What can hang from each mark:
Z487: Z285 Z337 Z452 Z751
Z452: Z285 Z487
Z337: Z487
Z285: Z256 Z452 Z751
Z751: Z256 Z487
Z256: Z751

Each row was made from one small tree. The marks that hang from a mark follow it in brackets, in the order of their numbers. Every link used is in the known rows. Write each row's tree.
Known rows:
Z452(Z285(Z256 Z751) Z487): [-14.6 -59.9  13.9   9.8  20.9  -5.0 -17.7  -0.7  63.5  22.8   1.0   2.9
  37.1 -23.7  24.4  24.2   0.0   9.3   1.3   2.6 -15.3]
Z452(Z285 Z487): [-20.4 -52.5  25.6   5.4   6.6 -18.9 -31.6  -2.6  73.3  13.4  17.1  -7.4
  13.0 -17.9  31.5  31.4  -8.3   5.9  -1.3 -12.9   3.4]
Z285(Z452(Z487(Z337)) Z751(Z256)): [-21.7 -39.0  -8.4   5.1  -3.4   3.3  -1.9 -18.8  30.1  19.4 -10.2  30.7
  32.6 -41.5  40.9  16.5  15.3   0.5   6.2  -7.9  -5.1]
Z285(Z751(Z487)): [-19.0 -40.8  19.0  10.9  17.9 -23.0   1.1  -3.1  26.3  15.9   7.4 -17.0
  46.1 -26.6  16.0  13.2   9.1  27.4   8.1  -1.6 -10.8]
Z487(Z452(Z285) Z751(Z256)): [-16.1 -10.5   6.3   5.4   5.2  -5.2 -22.6  24.5  35.3   4.2  15.9   6.9
   4.9 -22.7  20.0  37.5  -2.2  29.8 -12.7 -12.1 -25.5]
Z487(Z337 Z452(Z285(Z256 Z751))): [ -0.4 -29.9 -12.0   7.5  12.6  13.9   2.6  15.6  15.2   0.1   1.2   1.0
  46.9 -17.7  11.5  39.1   8.0  22.2 -20.7 -14.7 -17.1]
Z751(Z487): [-14.6 -37.4  27.1  13.1  13.8 -35.6 -11.8  11.0  45.5  11.2  11.8 -30.7
  33.1 -19.6  10.2  12.9  -0.4  26.4  -2.2   0.1  -4.9]
Z285(Z256 Z452(Z487(Z337 Z751))): [-12.4 -36.0   4.7   6.0   8.9  -3.5  -4.2  -6.2  29.5  15.8 -23.7  20.8
  41.7 -23.2  23.5  27.1  15.2   6.6 -28.4   4.1 -15.5]
Z452(Z285(Z256 Z751)): [ -6.3 -53.3   3.8  13.5  30.9  -5.0  -5.4   1.8  31.1  16.7   8.6 -22.0
  32.7 -20.9   5.7  25.2  -1.2  26.5  -7.7  14.7 -21.7]
Z256(Z751(Z487(Z285 Z337 Z452))): [ 14.2 -41.6   8.4  24.4   1.7 -13.0  -6.4   5.3  18.8  -9.6   0.0  -7.3
  27.6 -19.2   9.7  28.8   4.4  15.5 -22.5 -36.9  -8.5]
Z487(Z337 Z751(Z256)): [-18.4  -3.4   1.3  14.7  -4.0 -12.0 -12.1  17.5   9.5  -8.9   0.6   4.6
   8.1 -28.1  11.1  32.9   3.2  18.6 -30.9 -15.8 -18.1]
Z256(Z751(Z487(Z285(Z452) Z337))): [ 13.2 -55.5   4.8  26.8   5.1 -13.0  -3.5 -16.1  17.6  -3.7  -4.7  -9.0
  19.5 -23.2  10.3  26.1   3.8  10.8 -28.3 -33.4  -6.8]
Z751(Z256 Z487(Z285)): [ -4.5 -30.0  13.9  24.8   0.6 -22.9 -25.2  29.7  57.7   4.8   6.6 -19.4
   7.2 -32.4  -0.3  11.3  -2.9  15.8  -2.9  -9.3 -17.6]
Z337(Z487(Z285 Z751(Z256))): [ -7.7 -32.0  19.5  10.5  -0.3 -20.3 -36.1  20.4  30.0 -10.4  -7.2 -13.2
   0.8 -26.9  -2.3  27.3   8.0  26.9 -17.5  -3.6 -22.2]
Z285(Z452 Z751): [-19.5 -41.9   5.3   0.9  15.0  -8.8  10.8 -30.0   1.2  21.0   1.5  -2.8
  41.2 -27.7  28.4  20.9  18.6  18.6   5.3  10.7  -3.9]
Z751(Z256 Z487(Z337 Z452)): [ -6.3 -15.9  -0.6  15.4  -2.6 -11.6 -13.3  36.2  47.5   1.8   4.9  -2.9
  30.2 -31.6  12.2  13.0  -0.1  23.9  -4.3 -16.5 -14.1]
Z337(Z487(Z285 Z751)): [ -8.9 -37.0  27.7   6.1   3.3 -22.9 -30.6  10.8  21.0 -12.7  -7.4 -18.1
  11.0 -18.6  -1.7  35.8  12.7  26.5 -23.4  -7.8 -16.6]
Z487(Z452): [-15.5 -13.3  20.5  -2.9   4.0 -23.4  -9.8  21.5  19.0   5.0  17.8 -17.0
  39.3 -12.0  18.8  27.3   9.6  24.5   3.3  10.7   0.9]
Z487(Z285 Z337 Z452 Z751(Z256)): [ -4.6  10.5  -4.7  13.9 -19.0  10.0 -16.9  34.6   9.3 -21.6  -6.5  24.1
   7.7 -23.4   7.2  51.8  14.4   9.8 -38.5 -41.9 -25.5]
Z487(Z337 Z452(Z285) Z751): [-10.8 -11.7   0.3   4.5   0.7   6.9  -9.4  12.1  13.7 -11.7   6.5  11.7
  20.0 -13.1  17.9  57.5   5.3  24.5 -39.9 -42.0 -16.7]

Write each row's tree:
[-15.4   9.7  -3.0   6.6  -9.2  -1.7 -10.5  29.9   9.1 -10.4   1.1  19.5
  21.1 -24.4  16.5  38.7   9.4  22.6 -25.8 -20.9 -20.4] -> Z487(Z337 Z452 Z751(Z256))
[  6.6 -15.1  -8.8  12.7   0.2  17.6   4.9  26.1  -1.3  -9.6 -15.8   8.7
  52.4 -18.3  -0.3  42.9  23.8   9.9 -26.9 -17.7 -22.5] -> Z487(Z285(Z256 Z751) Z337 Z452)
[ 11.1 -35.6  -8.9  13.0  11.8   5.8  -3.7  15.8  18.0  -4.6   4.0  -5.7
  35.1 -13.7   9.5  38.9   0.0  21.4 -29.3 -15.4 -13.0] -> Z487(Z337 Z452(Z285(Z256(Z751))))
[ -7.7 -23.9  11.3   9.5   1.5 -15.4  -4.1  20.8  34.1  -0.5   4.5 -10.7
  45.7 -17.9  12.8  24.7   6.6  23.9 -13.7 -24.0  -5.1] -> Z751(Z487(Z337 Z452))
[  1.0 -40.1  21.9  22.1  13.7 -22.8 -14.5  22.7  46.2   6.5  -3.4 -28.7
  32.4 -19.0  -7.8  18.5   4.2  18.5 -15.4  -2.3 -18.8] -> Z751(Z487(Z285(Z256)))
[  7.6 -52.3  17.2  24.1  28.9 -30.1  -4.3  11.5  28.7  12.7  -1.4 -29.2
  40.5 -19.8  -1.3   5.8  -2.3  27.8 -11.5  22.9 -19.6] -> Z285(Z256(Z751(Z487)))
[  5.5 -51.5  12.7  24.4  11.4 -26.9  -3.5  -6.4  19.1  -1.2   5.8 -19.8
  27.6 -21.5  11.2  17.4  -2.9  21.7 -17.8 -19.4  -3.9] -> Z256(Z751(Z487(Z337)))
[ -6.6 -38.0  10.2  11.1  27.9 -10.2   7.3  21.2  28.1  20.9  -6.7  -8.9
  69.5 -25.1   6.3   9.2  13.9  32.2   4.7  17.7 -28.3] -> Z285(Z256 Z751(Z487(Z452)))
[ -4.3 -42.3   2.7  19.2  25.3  -7.7   9.4  11.3  21.5  13.5 -12.9 -11.1
  62.9 -27.4  -0.3  11.1  11.1  26.4 -10.1   6.7 -25.7] -> Z285(Z256 Z751(Z487(Z337)))
[  2.8 -15.0  13.3   8.7   5.5  -7.2 -12.4  37.0  21.7  -1.2  -1.3 -13.7
  38.6 -10.6  -2.0  34.8  15.2  15.4 -13.7   9.4 -17.7] -> Z487(Z285(Z256) Z452)
[-19.0 -40.0   9.8   1.0  -4.5 -12.4  -8.3 -20.1  34.3  11.3  -4.9   9.8
  31.4 -22.1  35.7  27.4  12.3  -0.4 -10.7  -8.2   9.9] -> Z285(Z452(Z487(Z337)))
[-14.0 -22.1  17.7  -2.5   2.8 -21.4 -29.0  28.3  29.3  -3.3  -0.2  -5.1
  21.8 -24.7  11.4  21.5   8.3  39.1  -3.2   7.6 -20.3] -> Z337(Z487(Z452 Z751(Z256)))
[ -7.0 -32.1   7.1  14.6   7.8 -14.3 -23.4  31.5  68.5  13.6  17.5 -12.3
  16.1 -29.6  12.7  10.4  -9.3  28.8   5.3  -9.1 -18.2] -> Z751(Z256 Z487(Z452(Z285)))
[  7.3 -42.9   9.5  19.8   8.1 -20.2  -1.8   2.7  19.2  -2.1   5.1 -10.3
  36.1 -19.1  15.8  21.5   1.2  23.9 -15.4 -23.1  -5.8] -> Z256(Z751(Z487(Z337 Z452)))
[ -9.6 -34.5  12.5   0.0   7.2 -12.4 -33.4  22.2  41.2  -2.8   3.7  -5.5
  10.3 -24.3  11.5  27.7   1.5  40.2  -9.1  -3.8 -23.1] -> Z337(Z487(Z452(Z285) Z751(Z256)))
[-22.8 -18.7  26.1  11.9 -12.1 -18.7 -35.5  17.7  54.7   1.5  -1.3  17.6
   3.6 -26.3  23.0  32.2   6.1  -1.7 -10.1 -18.6 -13.3] -> Z452(Z487(Z285 Z751(Z256)))
[ -5.6 -41.1  16.9  -1.0  16.9 -11.6 -25.8  21.0  33.4  -1.1  -3.5 -10.7
  27.9 -16.1   5.3  31.5   6.2  42.1 -18.0   3.1 -26.0] -> Z337(Z487(Z452(Z285(Z256)) Z751))
[ -8.3  -8.2   9.5  17.6  -8.9  -3.2 -11.9   8.6  -0.5 -22.5  -6.9   3.1
   6.9 -16.3   2.2  56.6  13.6   7.7 -50.6 -41.5 -16.1] -> Z487(Z285 Z337 Z751)
[-15.3 -48.7  12.5   9.2  -0.8  -7.7 -26.0  -3.9  62.9   3.0   9.2   1.3
  15.1 -18.7  28.8  39.3  -6.0   0.0 -17.2 -32.0   4.6] -> Z452(Z285 Z487(Z337))
